Each row was made from one walk, in order. Every step used is in the known rows, and no mark comes twice. Write each row's walk.
Known rows:
W-M-N: [ -4  -4   3  -5   1   2  -4  -6   6  -3  12   2   7  -5  -1   3  -5   2
  12   1   1   8  -5   8  -1   4  -1  -8   1   4   2   3   5  -6   0  11
 -10  -3]
N-M-T: [ -4   2  -6   1   0   2   2  -3   2  -3  34  11   2   1   4  -7  -4   1
 -13   8   8   9  -4  11  -2   6  -3   2  -8  -2  -4   0  -3   9  -1  -1
 -15  -1]
L-W-M-T: [ -1   2  -9  -1  -3   1  -6 -12  -6 -13  43   6  -4  -3   8   5  -7   2
   1   7   9   8   2   5  -9   6   3  -1  -9   3  -4   7   8   1  -1  12
  -1  -1]
Q-L-W: [-5 -1 -4  2 -3 -1 -1 -4 -7 -8 16 -6  7 -2  0  2  8 -2  1  7 11  2 16  4
 -8  2  7 -8 -2  3 -2 -2 -4  0 -2 -1 21  1]
Q-L-W-D: [ -2   0  -3   5  -9   0   4  -4 -12  -3  -1   0   5  -5   0   1  10   0
   7   8  16   1  20  -1  -2   5   0  -3   1   4  -4   1  -8   3  -1   2
  35  -1]
T-M: [-1  0 -1 -4  1 -2 -1 -7  1 -4  8  6 -3  3  4 -2 -3 -2 -3  0  2  2 -7  0
 -4  4  6  4 -1  5 -2  0  5  0 -1  4  2  2]
K-G-Q-L-W: [ -6  -9  -8  -6   2 -10  -4   1 -16 -17  30  -4   7  -3  -4  -5  -1  -3
   5   0   7   1   5   3   0  -2   2 -12  -5   4  10 -17  -1   0  -1   3
  26  -4]
G-Q-L-W-D: [  0  -5  -4   8 -12  -6   2  -2 -11  -8  -8  -2   7  -7  -1  -3   8   0
   3   8   8   0   8   1   3   4   0  -3   3   5   7  -5  -9   3  -1   3
  34  -2]
Q-G-K-D-W-M: [ -7   3   1  -4  -6  -5  -6   1 -14 -12  40   3  -9  -1   7   5  -4   5
 -11 -12   0  -8   5  -7   2   7 -26  -9 -14   2  -8  -2  10   9   2  -8
 -41  -3]
W-D-K-G-Q: [  1  -8  -3  -2  -1 -11   2   5 -12  -2  -8   9  -5  -7  -9  -8  -8  -1
  12  -9   5  -8  -5  -5  18   1 -16  -7   2  -2   7 -10  -3   3   1   2
   0  -4]
L-Q: [ -1  -2  -3   2  -3   1  -3  -2  -4   3 -19  -1   0   4   0   1   2  -2
  -2   2   8  -2  -2   5   1   2   9  -2   3   4 -10  -2   3   0  -1  -4
   2   0]
D-K-G-Q-M: [-11   1  -4  -9   5 -13  -2   5 -11  -9   1   4   4  -3 -10   1 -14  -2
   6  -9  -7  -6 -13  -3   9   0 -13  -7  -2  -4   7 -11   4   1   1   3
  -7  -6]
N-M-W-D-K: [ -6   4  -5   3  -2  -1   4  -1  -5   4   0   7  -7  -5   0  -6  -3  -1
   1   0  13  -5   2   5   2   7 -20  -5  -4  -1  -8  12  -7   1  -3  -2
 -19   4]
M-T-L: [  0  -2   0   3  -2   4  -9  -4   1  -2  25   1   4   0   5  -4  -3   1
 -23   8  11   8   3   6   0  12   5  -2  -4   2   3  -8  -2   0   0   9
   4  -1]
W-M: [-3  3 -6 -3 -1 -2 -4 -7 -3 -2 10  4 -2  0  3  6 -6  2  2 -3 -2  4  1 -1
 -4  1  1 -1  0  3 -1  3  6 -2  0  7 -2 -2]
G-K-D: [ -4   0   0  -3  -4  -5   0   8  -7  -8  22   5  -8  -1   0  -3   4  -5
  -3  -4  -4 -10   2  -8   4  -1  -2   1  -8  -1   0  -7   0   5   1  -9
 -29  -4]
K-G-Q-M-W-D: [ -4   3  -3  -7  -4  -6   2   8 -10  -8  -2   1   3  -6   2   0  -8   0
  -1  -3 -10  -2  -8  -4   4   1 -20  -1  -6   2  10  -3   6  -2  -2  14
  20  -6]
K-D-W-M: [ -7   2   0  -7   0  -6  -7  -1 -10  -4  49   1  -4  -3   2   2   1   2
   8  -8   3   3  -2  -2  -3   1 -21  -7  -7   5   0   5  11   2   1   0
 -22  -2]
K-D-W-M-T-L: [ -6  -1   0  -5  -3  -1 -14  -6  -5  -6  73   1   1  -4   7  -3  -1   2
 -15  -1  16  11   3   4  -2  12 -16  -9 -12   7   4  -2   9   1   2   8
 -21  -2]
W-M-T-L: [ -2   0  -6   1  -2   2 -11  -9   0  -3  35   5   2  -1   9   2  -9   3
 -20   4  10  13   5   6  -3  13   6  -3  -5   5   1  -3   3  -1   0  15
  -1  -2]
W-D: [  4   0   2   5  -6   1   6   0  -3   5 -14   5  -1  -4   0  -1   3   3
   2   0   5  -1   4  -4   6   4  -8   5   4   2   0   1  -3   2   1   3
  15  -1]
N-M-W-D-K-G: [ -7   2  -7  -6   5  -4   4   3 -10   0  23  10 -11  -5  -4  -7 -10  -2
   6  -6  15  -4   1   4   4   3 -27 -13  -8  -1  -6   2  -4   0  -2   1
 -19   1]
T-L-W: [ -1   1   0   1   6   0 -11  -7  -6  -7  26  -4   1  -4   3   4   4  -3
 -15   5  15   4   3   4  -3   6  12  -9  -2   9   1  -9  -5  -7  -1   6
  16   3]
N-M-W-D: [ -2   5  -5   3  -4   2   5   0  -2   3   7   5  -4  -4   6  -5   0   0
  -9   4   8   1   0   6  -2   4 -16  -1  -6   4  -4  10  -5   1  -3   3
   1   1]
T-L-Q-G: [  2   1   2   8  -1   4 -12  -7  -8   2 -11  -9   4   6   6   4   0  -1
 -26   1  21  -1   2   5   4  13  10 -17   1   9  -9 -13  -3  -2   1  -3
   5   0]
K-G-Q: [  0  -9  -3  -6   6  -9  -3   6  -5  -8  16   1   0  -1  -5  -6  -8  -2
   1  -6  -5   0 -13  -1   7  -5  -4  -4  -3   2  12 -15   3  -1   0   4
   4  -3]
G-K-D-W-M: [-10   1  -2  -8  -5  -7  -7   2 -11 -12  39   5  -9  -3   2   1  -1   0
  -4 -10  -4  -5   4  -5   0   3 -20   2 -12   2  -4  -2  11   6   0  -5
 -35  -1]
M-W-D-K: [ -3   1  -2   5  -9   1   2   3  -5   2 -18   0  -8  -8  -1  -6  -4   0
  11  -1   9  -9   6   0   3   6 -21  -4   0  -1  -8  11  -5  -2  -2   3
  -9   2]
L-W: [ 0  1 -2  0  3 -1 -1 -5 -6 -9 18  0 -4 -4  2  4  3 -1  3  4  8  0  2  3
 -4  0  5 -4 -4  3 -3  0  0 -2 -2  1  9  2]
K-D-W: [ -5  -2   6  -5   2  -3  -3   3  -6  -1  37  -2  -1  -3  -1  -4   7  -1
   2  -5   6   0  -1  -1   1   0 -20  -5  -6   1   2   1   6   4   1  -8
 -20  -1]
G-K: [ -3  -1  -2   0  -5  -1   0   3  -2  -7  -7   4  -7  -2   1   2  -2  -2
 -11  -1  -9  -9   5  -4   2   1  -2   7  -5  -3  -6  -8   0   4  -1  -5
 -13   0]
T-L: [  0   0   2   3   3   1  -9  -3   1   3  14  -3   3   0   2   0   0  -2
 -15   1   8   4   2   2   1   7   7  -6   1   5   4 -11  -6  -5   0   5
   9   1]

Which walk is each row?
[ -7  -5 -13   3 -12  -5  -7  -8  -8 -20  31   0   7  -5   6  -2  -4   2
  -5  10   8   7   9   9  -7   8   7  -3  -6   5   5  -1   3   4  -1  11
  17  -4]	G-Q-L-W-M-T
[ -4   1  -3   1   2   2  -7  -7   2   0  44   8   4   0   5  -6  -3   0
 -30   8  17  12  -3  12  -1  13   4  -3  -9   4   1  -9  -7   5   0   3
  -4   1]	N-M-T-L
[ -3   1  -8  -1  -6   2  -3  -6   1  -5  23   8  -1  -1   7   1 -10   4
  -2   3   2   8   3   5  -5   7  -2   1  -4   1  -2   7   8   4   1  10
  -9  -3]	W-M-T
[ -9   3  -5 -11   1  -7  -4   9  -6 -14  16  -5   4  -3   1   1 -11  -3
  -3  -4 -13  -2 -11  -1  -1  -2 -14  -6  -9   2  11  -6  10  -4  -2  12
   8  -7]	K-G-Q-M-W
[ -6   9   0   4  -8   4  -9  -2  -7   4 -23  -7   4   0   6   8   2  -3
 -19   6  10   1   5   3   0  15  -3  -5   1  11  -9  -1   0  -8  -3  10
  27   0]	T-L-Q-M-W-D
[ -5  -1  -4  -8   0  -6   1  -3  -9  -3   5   8 -13  -4   0  -7 -12  -4
  11  -7  14  -6  -2  -1   1   5 -16  -3  -6   4  -9   2   5  -2  -2  10
  -4   2]	T-M-W-D-K-G
[ -1  -6  -4  -2  -4  -8   0   7  -9  -6  -2   1  -7 -10  -5 -11 -11  -2
  12  -7   3 -10  -5  -1   9   1 -22  -9  -2   0   4  -3   1  -1  -2   6
  -4  -2]	M-W-D-K-G-Q
[  1  -6  -4  -3   2 -13  -2   2 -18 -11   8   7  -7  -9  -9  -5  -7  -3
  16  -5  13  -8  -6  -3  12   1 -11  -9   0   1   3 -10  -4   1   0   3
   9  -3]	L-W-D-K-G-Q
[ -2   3  -4   8  -2   5  -9 -11  -6  -1  25   2   5   9   9  -3  -5   1
 -41   8  30   7  -5  16   1  19   8 -14  -8   7 -13 -12  -6   7   1  -4
  -8   0]	N-M-T-L-Q-G
[ -4  -3  -3  -8   8  -6   0   2  -9  -3  13   4  -6  -2  -9  -3  -9  -2
  15 -10   8  -5  -1  -1   6  -2 -11 -12  -3  -4  -3  -9   0   0   0  -2
 -14  -1]	D-K-G
[ -7   1  -2  -4  -2  -2  -7  -5  -1  -1  16   0   0  -2   2   4  -6   5
  -4  -6   1   6   3   2  -2   4 -18   0  -3   5  -6   5  10   3  -1   5
  -7   2]	D-W-M
[ -4  -9  -4  -5   5 -12  -5   4  -9  -8   1   3  -2  -3 -11  -8 -12  -3
  10 -10   0  -7 -12   0  11  -3  -8 -10  -1  -3   7 -14   0   0   0   0
 -13  -3]	D-K-G-Q
[  1   2   2   0  -6  -2   1   5 -13 -10  20   2  -8   2   6   0   3  -1
 -11  -6   3 -14   1  -9   4   3  -7  -7 -12  -3  -3  -7  -1   8   3 -12
 -31  -5]	Q-G-K-D
[  0   1  -2   9 -10   2  -4  -2 -11  -6 -28  -2  -5   6   4   5  -4   0
 -19  -2   4 -14   5   0   6   8   3  -5  -5   2 -19 -11   1   7   0 -12
 -15   0]	L-Q-G-K
[ -4   6   0   2 -12  -4   2   7  -2  -4 -20  -2   4  -6   6   1  -3   0
  -5   3 -12  -5  -6  -2   4   5 -18   4   1   3   7   6   3  -4  -2  12
  18  -5]	G-Q-M-W-D
[ -9  -1  -3  -7 -11  -4  -6   0  -8 -12  52  10  -8  -5   5  -2  -4   2
 -10  -4   0  -1   4  -1  -1   7 -22   5 -17   0  -5  -2  13  13   1  -1
 -40  -3]	G-K-D-W-M-T
[ -6  -1  -1   1  -3   1 -15 -10   1  -3  41   1   2  -5   8   0 -10   4
 -21   1  12  14   7   9  -3  16 -13  -3  -7   6  -1  -4   8   2   0  12
  -5   2]	D-W-M-T-L
[ -3  -2  -4  -4   0  -2   3   6 -10   0   2   4 -11  -7  -3  -6  -9  -1
  16  -7  11  -9   6  -2   4   1 -24  -9  -5  -1  -6   2   1  -3  -1   5
  -5   0]	M-W-D-K-G
[ -9   0 -13   0  -9   1  -6 -11  -9 -14  37   1   5  -3   6   4  -2   3
   1  10  13   9  15   8 -14   9   5  -4  -8   3  -5   6   4   4  -1   9
  13  -2]	Q-L-W-M-T
[  2   3  -4   5   0   3  -3 -10  -8  -3  48  14   0  -5   7  -1   3   0
 -24  13  28  12   2  10   2  15   1  -2  -8   7  -1  -7 -10   4  -1   7
  16   1]	N-M-T-L-W-D
[ -6  -3  -6  -2   0  -7   4  -2 -21  -6  14   4  -2  -6 -10  -1   1  -2
  19  -2  24  -4  19  -2   3   4 -11 -14  -3  -1  -6  -6  -7   2   0   0
  16   0]	Q-L-W-D-K-G
[ -5   9  -2  -1   1   2  -8  -9  -7 -12  40   1   8  -3   7   9  -2  -1
 -19  12  13  10   3   6  -6  15   6  -4  -9   4   1  -5   0   0  -1  13
  19  -1]	Q-M-T-L-W
[-10  -5   7  -9  -5  -3  -5   2  -2  -9  41   4  -2  -7  -2   1   0   1
   8  -6  -2  -2  -2   3   3   4 -21  -7 -11   4  -1  -3   9   3   0   0
 -43  -2]	G-K-D-W-M-N
[ -5  -6  -3   4 -10  -6  -3   4  -3  -6 -11  -7  11  -1  -2  -7   2   0
  -6   2  -5  -1   6   3   1   0   4  -4   3   1  10  -7  -4   3   0  -1
  21  -4]	G-Q-L
[ -8  -2  -4   3  -7   3 -19 -12  -3  -1  24  -2   1   1   6   3  -7   3
 -27   4  19  12   2  14  -1  18  -5  -4  -6  11 -12  -7  10   3  -2   8
  -3   3]	D-W-M-T-L-Q
[ -3   1   8  -2  -8  -2  -2   7 -13 -10  27  -1  -6  -2   5  -1   3   1
 -14 -10   3 -13   6  -5   5   5 -25  -9 -15  -2  -6  -7   6  12   2 -15
 -37  -1]	Q-G-K-D-W
[ -7  -5   5 -14   6  -6  -1   7  -1  -8  16   0  15  -5  -7   0  -8  -2
   7  -2  -8   5 -19   4   8  -1  -9 -11  -3   1  16 -16   5  -3   0  11
   5  -8]	K-G-Q-M-N
[ -4  -1  -8   3  -4   3 -17 -13  -3   0  15   1   1   5   7   4  -7   1
 -24   6  17  11   1  12  -3  15  15  -5  -2  11 -10  -7   5  -2   0  11
   2   0]	W-M-T-L-Q
[  1   1   0   4  -5  -2   5   0  -7   6 -23   7  -4  -6  -6  -2  -2   1
  12  -3   8  -6   6  -4  10   5 -13  -1   5  -3  -6   4  -6   2   1  -2
  -6   0]	W-D-K
[ -9  -9  -7  -5  -1 -11  -3   5 -13  -8   1  -2   6  -2 -11 -10  -8  -2
   7  -7   3  -5   3   1   7  -1  -7 -13   0  -3   7 -15  -5   3   0  -2
   3  -4]	D-K-G-Q-L
[  1   0  -1   4  -3  -3   3  -5 -12  -3  -8   6  -8  -9  -5   2   2  -2
  14   1  17  -7   5  -2   7   5  -9  -4   2  -1  -8   6  -7   1   0   0
   3   2]	L-W-D-K
[ 0  2  0  0 -8  1  2 -5  0  0 -4  3 -9 -2 10 -5 -2 -1  0  2  3 -1 -1  0
 -5  7 -5  9 -3  9 -5 11  5 -2 -3 11 11  2]	T-M-W-D
[ -7   2  -2  -5  -1 -12   2   6 -15  -3 -14   9   2  -5 -10   1 -11   1
  10  -8  -3  -5  -8  -7  15   4 -20  -5   1  -4   6  -8   0   3   1   6
   6  -7]	W-D-K-G-Q-M
[-11  -5   4 -13   5  -9  -2   6  -4 -10   1   3  13  -7 -13  -1 -12  -3
  16  -5  -4  -1 -18   5  12   2 -14 -16  -1  -3  11 -12   2  -3   0   7
 -11  -7]	D-K-G-Q-M-N
[ -7   2   8  -2   0   4 -11  -5   1   4 -10  -6  17   1  -3  10   2  -4
 -11   7  12   8  -8  11   2  14  12 -16   3  10  -4 -12  -1  -7  -1   8
  11  -2]	T-L-Q-M-N
[  0  -2  -1   4   1   3 -10  -9  -3 -11  43   0   2  -5   7   0   0  -1
 -19  12  20   7   5   9  -4  12  10  -5  -8   5   1  -6  -3  -1  -1   9
  14   2]	M-T-L-W
[  2  -1   0  11  -7   8 -12  -9  -4  -2   6  -5   4   7  10  -2  -4   2
 -30   6  25   3   1  10   3  18  10 -13  -5   6  -9 -12  -2   4   2   0
   3  -2]	M-T-L-Q-G
[-10  -8  -8  -4   2 -13  -5   1 -17 -17  15  -3   3  -6 -11  -5  -6  -4
  12  -3  12  -5   7   3   4  -1  -2 -16  -4   0   5 -15  -3   1  -2  -1
  11  -2]	D-K-G-Q-L-W
[ -4  -3   2  -3   6   1 -15 -12   0  -9  36  -3   5  -8   1   8  -1  -1
  -2   7  17  12  -1  12  -5  10  11 -18  -2  11   3  -7  -1 -12  -2  16
   7   1]	T-L-W-M-N
[ -2  -3  -3  -5   6  -6   3  -2 -20  -6  14  10 -11  -8  -9   1  -4  -2
  19  -4  21  -6   6  -4   7   2 -13  -9  -4   0  -5  -4  -2  -1   0   3
   2   1]	L-W-D-K-G
[ -1   1  -1   3  -9  -1  -5   1 -17  -7   5  -1  -8   6   4   1   4  -3
 -15  -5   9 -16  -1  -5   6   4   0 -10  -9   3 -13 -11   3   6   2 -16
 -32  -5]	L-Q-G-K-D
